Each row comes from the steps of one walk. Every step used is in the known rows, and no mark comes twice. Write the walk behind each row, first mark first.
Known rows
V L: [ 3 -4  8 -3  5 -6  2  4 -1  8  3 -6 -1 -2  9  4  1  0 -3  0  6 -8  1 -2
  1 -3  0  0  3 -6  0 -2  7 -1]
U S: [  2   5  -1   0  -6  -1  -4  -3  -2  -8   6   2  -3   2   8  -1  -5  -4
  -1  -5   1 -12  13   2   0  -5   8  -2   2  -6   3   0  -3  -1]
Z E R U S G A: [ -2   3  -2   1   4 -10  -4 -14   4 -10  16 -14   0  -2 -11   6  -8   2
 -17  -4 -15 -15 -10   1   4  -7   6  -3  -2 -20   5   3 -10   1]
V L Z E A: [  5 -10  14   7  -5  -8  -1   4   2   4   1 -10   5   1  21   4   6   2
 -11  -6  -3  -1 -27  -5   2  -7  -3  -3  10   0   7  -6   3  -2]
S A: [-4 -5  3 -1  5  3  2 -1  3  0 -2 -1 -2 -3  5 -6 -1 -4 11  1 -1  0  4  0
  2 -6  4 -4 -1 -2 -4  1  1  4]
S A U: [ -6  -3   5  -7   3   6   7  -1   5   5 -10   3   1  -3   0  -3   0  -3
  23   5  -9   7  11  -3   0  -4   9  -5  -2  -9   2   3   9  -1]
L A G K: [ 10  -8  -3  -3   2   3  -1  12  -2   1   9  -3   5   1  24   2   2   0
 -18  -2   3  -3  26  -5  -1  -2  -7  -7   8  12   3  -8  -3 -13]
Z E A U S: [  2   3   8  -2 -16   0  -3  -2   1 -13   4  -1   4   2  16  -1  -4  -2
  12  -8 -19  -2  -8   1  -2  -3   9  -6   5 -11  11  -2   7  -3]
R U S A K: [ -5  -8   2 -11   5  -4   4  -6   1 -18   3  -4  -5   1  17  -9 -13  -5
  11  -4 -14 -11  23  -3   6  -4   4  -6  -2 -19  -6   2   9   7]
E R: [-3  2  5  6 -2 -4  0 -1  1  4 -7  4  1 -4 -7  1 -5  2  6  1  3  9  1  1
  0 -1 -8  3  0  7  3  3 -7 -6]
A U: [-3  2  2 -6 -1  3  5  0  2  5 -7  4  2  1 -4  3  2  1 11  3 -8  5  6 -3
 -2  2  6 -1 -1 -6  5  1  6 -4]
R A U S G: [  5  12   1  -6   0   7  -1  -2   4  -5   8  -2  -2   3   5   1  -3  -6
  -8   2  -3  -3  29   4   1 -10   3  -2  -1 -22   5  -2  -3   1]
R A U S G K: [ 10  10   3  -7  -2   9  -2  -1   2  -5   3  -7   0   4  10   5   1  -8
 -14   0   3 -13  43   2   3 -14  -4  -3   2 -19   9  -5  -7  -3]
E A: [  5   1   7   2  -4   3  -1   3   0  -7  -1  -2   1  -5  10  -5  -4  -2
   4  -3  -6   0 -10   2  -1  -4  -9   2   3   6   3  -2  -2   1]
Z A G K: [ 10 -12  -3  -1  -3  -5  -3   6   1   1  11  -2   1  -3  24  -2   4   2
 -19  -2  15  -5  -1   1   2  -4 -18  -3   5   1  -2  -6   8 -12]
G A U: [ -1   4  -2  -5   1   7   7   0   3  10  -5   5   2  -5  -7   5   5   0
   8   2 -12  -2  -4  -5  -4  -2  12   3  -3  -3   7   3   1 -10]
U S G A: [  3   8  -7  -3   5   1  -3  -6   1  -5  13  -8  -3  -3  -2   0  -4  -4
  -9  -4  -8 -21  12   3   1 -12  13   0   0 -10   8   4 -14   1]
R A K: [  4  -1   3  -2  -2   2   4   5   1  -5   0   1  -1   0  20  -5  -1  -2
  -2  -2   1  11  12   0   1   0 -15   4  -2  -4  -6  -2   2  -1]
L Z E: [ -3  -8  -1   7  -5  -5  -1  -3   3   4  -1  -1   5   8   4   5   8   5
 -11  -3  -3   8 -18  -6   3   1   4  -5   4   0   5  -3  -2  -1]
E Z A U S G: [ -4   0   7   1  -7  -1  -1  -9   6  -5  21   1   2  -3   6  -7  -4   0
  -3  -2  -2   3  17   3   1 -14   4  -5   3 -17  15   1  -1  -1]
U S G: [  1   6  -4  -4   2  -2  -6  -5   0  -9  12  -8  -2   2   0  -2  -7  -3
  -6  -2  -3 -14  22   5   3  -8   5  -3   2 -12   6   1  -8   7]
V A K: [-4 -4 -3 -6  8 -8 -1  3 -1  2  5  1  0  2 21 -9 -7 -1 -2  0 -1  6  9 -5
 -1  1 -5  0  2  1  1  2 11 -5]
R A G K: [ 16  -3   1  -1   3   5   0  10   1  -2   3   1   0   0  20   6   3  -5
 -26  -3  16  -5  15   1   0  -3 -21  -1   3  -1  -6 -11   2 -10]
V A: [ -1   2  -2   0   8  -3  -4   1   0   7   8   2  -2   1  10  -4  -3  -4
 -13   3   7   1  -2  -2  -2  -3   1  -1   3   2   1  -1   6  -7]
G K: [  6  -3   2   0  -3   2  -1   1  -2   2  -6  -6   2   1   5   3   4  -3
  -8  -2   6 -12  14  -2   2  -3  -7  -1   2   5   5  -3  -5  -4]
A U S G K: [  3   4   1 -10  -2   4  -2  -3   0  -2  -1 -10   3   4   0   4  -1  -4
   0  -1  -5 -19  43   1   4 -10   5  -5   3 -14  15  -1  -6  -3]
U S A H: [ -5  -6   7  -8   1  -2   3   0  -1  -3  -3   6  -2  -1   2 -10 -12  -6
  16  -1  -7 -14  11  -3   1  -6   6  -7   3  -9  -2   0   5   5]
G A K: [  0  -4  -5  -5   0   0   5   2   0   1  -2  -1   1  -6   9  -3   0   1
   8  -5 -12  -2   2  -5  -1   0  -1   5  -3   1   2   6  -3  -5]

Write each row's walk
[  2  -7  -2 -10  12  -4   1  -1   3 -16  11   1  -6   0  14  -3 -13  -5
  -7  -3  -3 -18  11  -1   3  -3   5 -10   0 -20 -11  -4  12   2]
R U S A G
[  3  -2   6  -3   0   2   4   7   0   3  -1   7   0   0   0  -3  -3  -2
  -9   3   3   2  -4  -3  -3   0 -14   2   1  -5  -7  -6   5   1]
R A H
[ -1   7   1  -6  -7   2   1  -2   0  -3  -1   6   0   4   3   2  -4  -3
  12  -1  -7  -5  20  -1  -1  -2  13  -3   1 -12   8   1   5  -5]
A U S
[ -1  -1   3  -5   4  -1   1  -8   2 -14   7  -3  -7   1   7  -5  -9  -7
   0  -1  -6 -17  11  -1   5  -9  10  -7  -2 -19  -6  -1   3   7]
R U S A
[  5   1  -1  -8   7  -2  -5  -8  -1 -13  10 -18  -2   4  -1   4  -6  -4
 -23  -3  -2 -31  31   1   7 -10  -3  -5   2 -18   5  -4  -7   6]
R U S G K
[ -1  -9   8  11  -9  -3   0  -4   4   0  16   5   1  -6   9  -8   1   1
  -9  -3  10  12 -13   1   0  -8  -8  -1   2   2   4  -2   0  -3]
E Z A
[ -2   7  -1 -10   2   1  -1  -5   2  -3   6  -3   1   3  -5   1  -5   0
   6   1 -10  -9  30   2   1  -6  11  -4   1 -19  11   3  -1   2]
A U S G
[ -2   1   9  11  -8  -1   3  -1   8  11 -12   7   6   5   2   8   7   4
  -6   3   2  28  -9  -6   0  -3  -5   1   1  -4   7  -3  -4 -12]
L Z E R A U
[  8 -16   5   5  -6  -4   0   4   3  -2  16   4   4  -6  20  -3   1   0
 -22  -7  18   2   3  -1   1  -6 -20  -5   6   5   3  -7   3 -12]
E Z A G K
[-1  4 10  6 -9 -1  2 -1  6  4 -5  5  4  0  1  6  2  2  2  2 -1 25 -9  1
 -2  0 -7 -1 -1 -9  2 -2  2 -9]
Z E R A U
[ -4 -14   6   4  -9  -7   3  -2   3  -5  13   4   3  -6  21 -13  -3   4
   2  -6   1  17   0  -1   2  -3 -15   0   1   2   4   2   4  -2]
E Z A K
[  0   0  -8 -13  11  -5   2  -7   1 -15  13 -13  -3  -1   5  -3 -10   0
 -10  -5 -20 -23  19  -2   4  -6   3   0  -3 -20   2   5  -4   6]
R U S G A K
[ -5  -5   5   4   0 -12   0  -8   3  -4   2  -6   2   2 -10   4  -4   6
  -7  -1  -7   7 -23  -1   3   4  -6  -3  -1  -9  -3  -1   2   0]
Z E R U
[  6   1   8  -7 -11   2  -5  -3   1 -11   5 -17   7   2  14   2  -1  -3
   0  -8 -18 -15  15   2   3 -10   0  -8   8 -14  18  -4  -2   0]
Z E A U S G K
[  1   2  -8  -9   3  -2   0  -3   0  -9  10  -9   0  -3   9  -5  -8  -1
   1  -7 -16 -17  25   0   3  -7   4   1  -1 -10   7   7 -10   2]
U S G A K
[ -3  -7   2  -5   1   0   3   9  -3   7   4   3   5   2   4  -7  -3   3
  -3   4 -11   3   6  -9  -3   1  -1  -4   5   9   3  -3   1  -3]
L A H
[  1   3  -6  -2  10   3   0  -3   3   4   8 -10   0  -6 -10   1   2   0
  -8   1  -8 -10   0   1   1  -7   4   3  -2  -5   5   4 -11   2]
S G A
[  3  -5  -3  -6   5  -1  -1   2   2 -11   8   5  -3  -2  19  -6 -10  -6
   6  -6   1 -10  17   2   1  -5   6  -9   3 -10  -6  -2   6  -1]
U S A G
[  2   9  -3  -5  -5   5   3  -3   1   2   1   6  -1  -3   1   4  -1  -4
   6  -3 -11 -14   9  -3  -3  -7  20   0  -1 -10   9   4  -2 -11]
G A U S
[  3   3   8  -7  -3   0   1   7  -2   6  11  -1   0   3  23   3  -1  -2
   2   1  -6  -7  31  -6  -2  -8  19  -6   7  -8  11  -3   5 -11]
V L A U S
[  1 -10   7  -6   4  -5   3  11  -3   5   9  -8   2   0  32  -4  -1   4
   2  -2  -6   4  25  -8   0  -1  -2  -2   6   4   4  -1   4  -5]
V L A K
[ -2 -10   3  -2   5 -13  -1  -5   5 -16  10  -1  -1  -1   9   0 -15   0
  -3  -6  -7  -4  -5   1   4  -1   0 -12   2 -19  -9  -2   9  -2]
Z E R U S A G
[ -5 -14  12   3  -7  -6   4   0   2   5  10  11   4  -6   0 -12  -4   4
  -4  -1   4   6 -16  -4  -2  -4 -14  -2   4   3   3  -3   7  -1]
E Z A H
[ -6  -6   4  13  -6 -10  -2  -4   4   7  -9   1   7   4  -3   6   3   7
  -4  -2   1  17 -16  -4   3  -1  -3  -1   4   7   8   0 -11  -7]
L Z E R
[-4 -7  9  4 -9  1  4 -3  6  5  8 10  3 -5  4 -4  3  2  3  1  2 18 -5 -2
 -1 -6 -1 -2  1 -3  9  0  7 -8]
E Z A U
[  2  14   7   1  -1   3  -1  -3   5  -3   3   1  -1  -2  -2   2  -8  -3
  -2   3   0   6  31   6   0 -11  -5   2  -1 -15   8   1 -10  -5]
E R A U S G
[ -5  -3   1   5   4 -15  -5 -13   5  -8   7 -12   2   7  -8   5  -7   5
 -20  -2  -6  -4   1  -2   8  -6   1  -6   3 -16   9   0 -11   3]
L Z E R U S G
[  5  -8   5  -4   6  -6   1  -1   2 -10  -1  -2  -3  -4  11   2 -14  -7
  -6  -4   5 -19  27  -1   5  -8 -10  -8   3  -8  -4  -4  -1  -9]
E R U S A G K
[  7 -10   3  -1  -3  -5  -3   7   2 -12  11  -2   5  -2  20  -2  -4   4
  -5  -9 -10   4 -26   2  -2   4 -11  -6   7  -1  -3  -6  11  -2]
Z E A G
[  8  -9   1 -10   9  -1   1   0   1 -14   6  -5  -4   1  18   1  -9  -8
 -12  -5   2 -29  25  -2   5  -7  -2 -11   3 -16  -7  -7   8  -2]
R U S A G K
[ -2  -3  -7  -8  10  -1   4  -1   2  -1   5 -11   2  -6   2  -4  -2   3
   2  -3 -16  -5  11  -2   2  -3  -3   3  -3  -5   4   8  -7   2]
S G A K
[  8 -15  -6   4   0  -6  -2   6   2   8   4   0   3   1  25   0   8   3
 -27  -1  19  -1   0  -5   4  -7 -17  -2   6   6   3  -7   1 -15]
L Z A G K
